What can hang from each mark
q780: q8 q898
q457: q8 q898
q547: q8 q237
q539: q237 q898
q898: q457 q539 q780 q800
q8: q547
q237: q539 q547

Each row was made from one small tree. The marks that hang from a mark follow it in brackets, in the order of their numbers. Every link used is in the known rows. Write each row's tree.
Known rows
q237[q539]: [ 19.8  -7.2  -8.0  -1.5 -13.8  -1.3  -4.1   7.3 -11.2  -1.1 -18.8  -2.4
  17.3  -6.5  38.6 -34.9 -21.1  14.3 -15.8 -22.8   0.2  15.3]
q8[q547[q237]]: [ 32.6  18.2 -23.2   4.7 -18.6  20.4  24.4   2.5  14.2  -9.4  -2.0   8.2
  -2.8   6.7  12.9 -15.3  -3.3  -0.9 -42.6 -16.2 -24.9  -1.7]
q8[q547[q237[q539[q898]]]]: [ 34.9  11.7 -17.3 -12.0 -16.0   9.9   8.5  27.5  15.7   3.6 -17.7  15.4
  -1.8  -7.9  40.1 -17.4 -13.2 -21.0 -19.1 -28.9 -19.1  15.8]
q457[q898[q539[q237[q547]] q780]]: [-21.9  33.0  24.8  16.3  13.9  -8.3  11.1  22.2  -3.8 -14.6   7.4 -31.0
   2.5  23.5 -43.7  -5.4  13.8 -16.5  14.3  35.2  -5.2 -22.4]
q780[q898[q539[q237] q800]]: [-24.7 -21.6   9.3   1.5   3.5 -14.6  14.4 -17.5 -11.8   5.3   8.3 -18.2
 -42.7   4.0 -16.8  14.8  19.4   7.8  15.5  -0.4  28.6   0.6]
q898[q539[q237] q780 q800]: [-18.1 -13.6  18.3  12.8  10.6 -12.8  18.6 -29.8 -17.8  -1.8   3.7   2.7
 -22.7  26.9  -8.4  28.3  17.5  -5.5  32.6  23.9  35.3   4.1]
q539[q237[q547[q8]] q898]: [  0.1   9.2  37.5 -20.3 -20.4  42.4 -15.7  62.5  -7.1  15.2  -7.5 -13.3
 -20.2 -27.1   4.3  24.0   2.4   1.0 -13.4   9.5 -17.3 -29.2]
q457[q8[q547] q898[q539 q800]]: [ -5.8   2.1 -13.9  12.9  41.0  -3.0  26.4  18.2  10.8 -31.2  10.4   0.9
   0.8  18.2  -9.4  -0.8  -1.4  10.4 -14.6  13.1  12.7 -22.3]
q457[q898]: [ -6.5  15.9  -6.7 -12.2  -2.5   6.1   4.3  14.4   0.6 -12.9   0.8 -15.6
  13.7  -2.4  -4.4 -19.0 -24.3   7.7 -10.0  -4.4 -19.1  -8.8]
q898[q457]: [ -6.3   6.3  -6.7   6.1 -10.2   1.0 -13.8 -12.4  -4.5  -0.5 -12.0   4.1
  -2.0  -3.5   2.0  -1.8   4.4  25.7  -3.6 -11.0  -8.5  20.2]
q780[q8 q898[q457 q539 q800]]: [-29.7 -18.7 -13.9   7.1   5.7 -28.7 -17.8 -45.5  11.0   9.0  25.3  -4.1
  -1.7  -6.9 -21.2   0.5   9.5   5.7  16.2 -17.2   7.7  12.1]
q898[q457 q780 q800]: [  2.1 -16.1  -8.5  -8.0  -5.6 -31.4 -22.1 -44.8 -10.0  16.4  -2.3  11.5
  18.1  16.7 -14.9   9.3  13.1   1.5  35.5   6.8  19.9  28.8]
q780[q8 q898]: [  3.1  -6.5 -12.2 -13.8 -32.7  14.6  -1.2 -21.0   2.8   6.2  14.2 -18.2
   0.7 -16.5   2.4 -33.5 -23.6  -3.0 -27.3 -37.8 -17.5 -11.8]
q237[q539[q898] q547[q8]]: [ 21.5   0.6  16.9 -28.4 -19.6  21.7 -51.0  63.7  -4.6  26.6 -17.1  -6.1
  21.9 -21.9  25.0 -10.7 -14.8  -2.4 -14.9  -9.3 -13.1  -5.5]
q457[q8[q547] q898[q539]]: [ -5.1  28.5  -8.7  26.0  33.5  17.4  30.5  28.3  13.4 -35.1   1.8  -3.1
  -8.8  19.7  -9.3 -12.4  -4.6  13.2 -29.4   6.2  -2.1 -22.1]
q898[q780 q800]: [ 13.7 -18.9  -2.3 -20.7 -15.8 -11.9 -12.2 -36.1 -16.4  11.6   3.7   0.3
  20.2  20.4   3.6   1.3  -5.9 -13.0  21.5   1.6  21.9   5.4]
q898[q457[q8] q539[q237] q800]: [-22.8 -22.1   5.0  37.9  45.1  -5.4  26.0 -17.1 -10.2 -16.5  -8.8  15.7
 -32.7  -2.6  -8.9  34.2  27.5  36.6  13.4  23.3  34.9  14.9]
q898[q457 q539]: [-30.9  13.6   2.6  27.7   5.7  -4.3 -15.3 -15.3   1.0  -8.2  -6.1   5.8
 -17.1  11.3  -1.8   6.2  17.9  26.1  12.0  -4.9   0.5  21.5]
q539[q237]: [ -4.3   1.9  11.5   3.8 -14.6  19.5  28.0   6.7 -17.3 -12.1  -9.8  -8.5
 -27.5 -10.7  15.2  -1.9  -2.6  19.7 -15.4  -1.2  -4.4  -3.4]
q8[q547]: [ 14.9  20.9  -8.3  -1.6 -25.1  18.5   9.4  13.2   0.8 -17.7  -2.4  -8.3
  -7.2   5.0  25.1 -22.5  -3.7   8.6 -34.9 -18.7 -12.2 -10.4]
q457[q8[q547] q898[q539 q780]]: [ -0.3  29.5  -9.9  22.8  22.6   7.0  23.5   9.1  10.5 -28.1  -0.5   1.0
  -4.6  39.7 -22.0 -11.4   2.9  -5.2  -8.9  13.9   4.7 -14.7]
q547[q8 q237[q539[q898[q800]]]]: [ 25.3 -35.3 -12.1 -30.8   3.9   1.1 -24.5  18.4   8.0  34.8 -10.0  35.4
  16.0 -26.7  26.2  26.3 -25.9  -3.7   0.4  -5.6   0.8  15.4]
q237[q539 q547[q8]]: [ 35.2  -1.7   0.7  -4.7 -10.2  10.0 -41.2  48.7  -9.6  10.1 -13.3  -7.4
  37.4 -18.0  22.6 -27.9 -10.8  18.0 -40.7  -3.4 -17.4  -5.5]
q8[q547[q237[q539]]]: [ 44.8   6.5 -29.5   9.9  -8.1  -3.2  16.8  11.5  12.7 -10.7 -13.6  13.4
  14.9  -3.3  31.7 -37.2 -12.1   3.3 -43.8 -20.2 -17.9  17.0]

Write each row's tree
[  9.4   1.6 -17.7  -2.1 -14.4 -24.3  -1.5 -38.4  14.5  -8.6  17.2  16.0
  26.4  -2.2  -2.2  -6.6  10.1 -10.4   0.8  -1.0  -0.4   1.9]  q898[q457 q780[q8[q547]] q800]
[ 12.7   4.8  22.4  -0.2 -16.6  30.7  -9.4  46.0 -10.4   4.3  -4.8 -14.3
  -5.2 -21.4  -3.5  10.1   7.4  23.0 -39.4  16.7 -17.3 -29.3]  q539[q237[q547[q8]]]
[ 11.8 -27.2   1.4 -38.0 -15.3 -12.9 -16.0 -22.7  -2.4  17.3   1.9  10.7
  34.5 -14.5  32.7 -14.6 -32.1 -42.5  30.1 -18.2  11.8   8.3]  q237[q539[q898[q780[q8] q800]]]
[ 41.4 -13.3 -24.2   3.5  -0.8   8.7 -12.2  11.6   5.7  14.0 -16.2  29.5
  16.0 -20.7  21.1  -3.3 -24.3  19.9 -41.9  -9.3 -17.1  13.5]  q547[q8 q237[q539]]
[-27.7  22.3  26.7  37.3  11.3  -2.9  -2.3  16.0  -7.9 -10.9  -5.8 -17.7
 -17.4   1.9 -19.1   7.8  37.9  22.4   2.9  17.2  -5.3   3.4]  q898[q457 q539[q237[q547]]]
[ 47.7   6.7 -44.3  14.0  28.8  -1.0  39.4  30.7  21.5 -23.5 -12.8  13.8
  27.5  -9.5   4.4 -40.4 -26.6   2.4 -52.6  -5.3 -16.5   3.9]  q457[q8[q547[q237[q539]]] q898]
[-11.3  -9.3  29.1   8.1  15.6   6.2 -10.0  30.3 -13.2   3.2   7.5  -7.6
  -9.2  -6.5  -9.9  33.3  22.4  19.3 -10.8  32.0   6.3 -26.7]  q898[q539[q237[q547[q8]]] q800]
[ 29.3  -9.4  -8.2 -21.0  -9.2  24.2 -21.1  26.6  11.4  29.3 -21.7  31.4
   2.3 -24.4  31.6  13.4 -26.1  -2.9 -17.0 -16.1 -17.8  13.4]  q547[q8 q237[q539[q898]]]
[-25.6  -1.3  -2.9  -5.5  19.9 -21.5   3.6 -30.7  12.5  -7.4  30.5   1.5
  30.5  16.0 -22.0  -3.3 -22.5 -24.7  22.7  14.7   2.3 -18.1]  q457[q898[q539 q780[q8] q800]]
[-26.0  22.8  -1.1  10.8   7.7  -3.2   5.6 -19.4  13.5 -14.6  21.6  -3.3
  18.1  13.0 -19.7 -16.7 -22.9 -18.3   8.4   6.3 -16.8 -19.3]  q457[q898[q539 q780[q8]]]
[ 40.2  14.5 -16.1 -13.9 -21.0   0.5   4.8   4.6  13.5  11.9 -20.5  20.4
   4.7   9.8  25.4 -18.0  -7.3 -39.0   0.1 -17.3  -8.7  22.2]  q8[q547[q237[q539[q898[q780]]]]]
[  3.9  -9.9 -30.3  -9.0 -16.2 -24.5  -5.8 -25.0  17.4  -1.5  23.9  -6.4
   2.2 -20.3 -13.8 -20.1  11.2   2.6 -13.6 -27.3  -6.9   1.6]  q780[q8[q547] q898[q457 q800]]
[-12.3 -12.7  17.4   0.7   1.6 -15.2   0.3   4.8 -12.1  11.4  13.6 -43.8
 -15.6   7.4 -28.4   0.6  31.7  -3.5  10.0   7.6  18.3 -10.9]  q780[q898[q539[q237[q547]] q800]]
[-19.4  13.8  20.4  -8.0 -16.7   4.3   0.6  -9.8  -9.6  11.3 -19.1   4.8
 -37.9  -3.2  -8.5  29.1  16.9 -12.2  45.3   1.9   5.0  19.2]  q539[q237 q898[q457 q780]]
[-22.2  -6.4   1.1  14.5  13.7 -33.0 -22.0 -49.5  -3.6   8.4   3.3  15.6
   1.9  33.0 -18.5  24.2  25.8   2.1  47.5  13.4  26.4  27.2]  q898[q457 q539 q780 q800]
[-16.5 -13.1  16.4 -19.1  -5.8 -15.6  -3.0 -22.1 -10.2  17.9  -8.3   8.1
 -23.7  -1.8 -11.5  40.1  19.7 -13.8  59.4  11.8  22.9  22.4]  q539[q237 q898[q457 q780 q800]]
[-15.8 -21.0  -8.7  30.3  37.9  -5.5  -1.3 -24.9  -4.0  -6.4  -4.5  17.3
  -2.6  11.0  -3.3  24.3  20.0  28.2  11.3   6.9  28.6  19.9]  q898[q457[q8] q539 q800]
[-21.3   9.8  23.9  23.0  -0.4   6.8  20.7 -18.3 -16.1  -7.2  -8.8  -1.2
 -35.6  27.0  -7.1  17.8  16.4  -1.9  19.0  14.1  15.4   0.9]  q898[q539[q237] q780]
[ 15.2 -14.1 -21.0 -21.0 -28.4  -6.8   7.8 -14.2  11.5  -1.1  26.5 -13.7
   7.0 -15.5   4.2 -29.4  -5.9 -12.4 -28.4 -29.4  -6.7 -20.7]  q780[q8[q547] q898[q800]]
[ -2.2 -18.9   8.4 -40.1 -23.7   9.8 -11.1 -29.5  -0.4  18.1  14.8   5.6
  17.3  -2.5  12.9   8.6 -23.4 -44.1  32.3 -15.0   4.8 -11.6]  q539[q898[q780[q8] q800]]
[-27.4 -10.5  13.4  24.0  19.9 -33.2   6.0 -39.5 -11.2  -1.5  -2.3  10.9
 -24.4  19.7 -22.4  38.7  37.9   8.0  48.2  26.1  32.3  23.3]  q898[q457 q539[q237] q780 q800]
[ 28.6  10.2 -19.0 -10.1 -15.3  16.6  16.6  16.5  27.9  -4.4  -0.9  17.1
  14.0 -30.3  44.3 -31.9 -30.3 -29.6 -33.7 -36.6 -34.3  -2.6]  q780[q8[q547[q237[q539[q898]]]]]
[ -6.7 -16.2  23.2 -32.2 -14.3   4.2   8.5 -12.4 -18.3  16.8  -4.7  -1.3
 -23.0   2.9   3.7  30.4   2.0 -29.6  48.8   8.3  23.8   3.2]  q539[q237 q898[q780 q800]]
[ 50.4   6.6 -29.0   9.6 -16.8  -6.6  20.3 -23.2  19.2  -8.8   0.9  20.4
  34.6  -5.8  18.5 -43.4 -20.0 -26.5 -38.3 -20.2 -22.0   4.8]  q898[q780[q8[q547[q237[q539]]]]]
[-24.4  25.2   1.6   5.9   8.9  -8.9  -2.2  -9.3   4.2  -8.2   4.7  -5.5
   4.1  37.9 -25.9  -6.1  -6.3 -10.7  23.0  11.8  -1.0  -5.5]  q457[q898[q539 q780]]
[-17.7  19.5  31.7  24.4   2.3  15.4  11.3  23.0 -11.6 -11.2  -0.3 -29.1
 -17.2   5.9  -6.7  -3.1  20.4  10.0  -9.5   9.6  -6.1 -17.7]  q898[q539[q237[q547]]]
[-17.3  18.4  27.8  -7.2 -15.5  14.9  -8.2  32.3  -6.1   8.6 -15.4 -24.2
 -16.8 -22.5  -7.3   9.8  24.1   1.2  18.4   3.4 -14.1   3.2]  q539[q237[q547] q898[q457]]
[-28.5  -1.6  -2.6  -2.1  26.3 -18.6   2.4   3.1   5.1  -9.6  16.4  -6.4
  10.9  14.8 -10.6   6.0 -11.2   6.8  18.1  12.6   5.6  -7.8]  q457[q898[q539 q800]]
[-12.5  11.7  35.3  22.6   3.0  25.2  -7.9  43.2  -7.7   0.3  -3.1 -11.2
 -21.7  -6.7 -11.9  20.8  18.6  23.6 -25.1  25.2 -10.4 -26.7]  q898[q539[q237[q547[q8]]]]
[  7.1 -18.9 -19.4 -13.6  27.8   2.5  18.7   7.4  -4.1 -11.0   4.1  -2.7
  26.5  -4.2  -7.3  -4.9 -25.8  14.9  -8.6   8.2  11.8  -9.9]  q457[q8 q898[q800]]
[ -8.6 -23.3 -22.5 -15.2 -12.4 -24.5 -14.7 -40.7   5.3  14.7  20.9  -5.7
  14.3 -25.4 -14.8  -9.8  -0.1   5.6   3.3 -24.3   0.4  10.9]  q780[q8 q898[q457 q800]]
[-23.0  24.6  25.4  13.5  22.4  13.5  -3.0  62.9   5.9 -12.2   8.4 -19.9
  -7.5  -8.4 -30.8  14.3   6.7  18.8 -21.3  36.4 -19.6 -37.0]  q457[q898[q539[q237[q547[q8]]]]]
[ -0.8 -20.1  -3.2 -18.1   8.2  -0.4 -16.5 -32.2  -8.5  23.2 -12.5  21.5
   2.1  11.9  -8.4  30.5   5.9 -14.3  48.1   3.1  32.7  23.7]  q539[q898[q457[q8] q780 q800]]
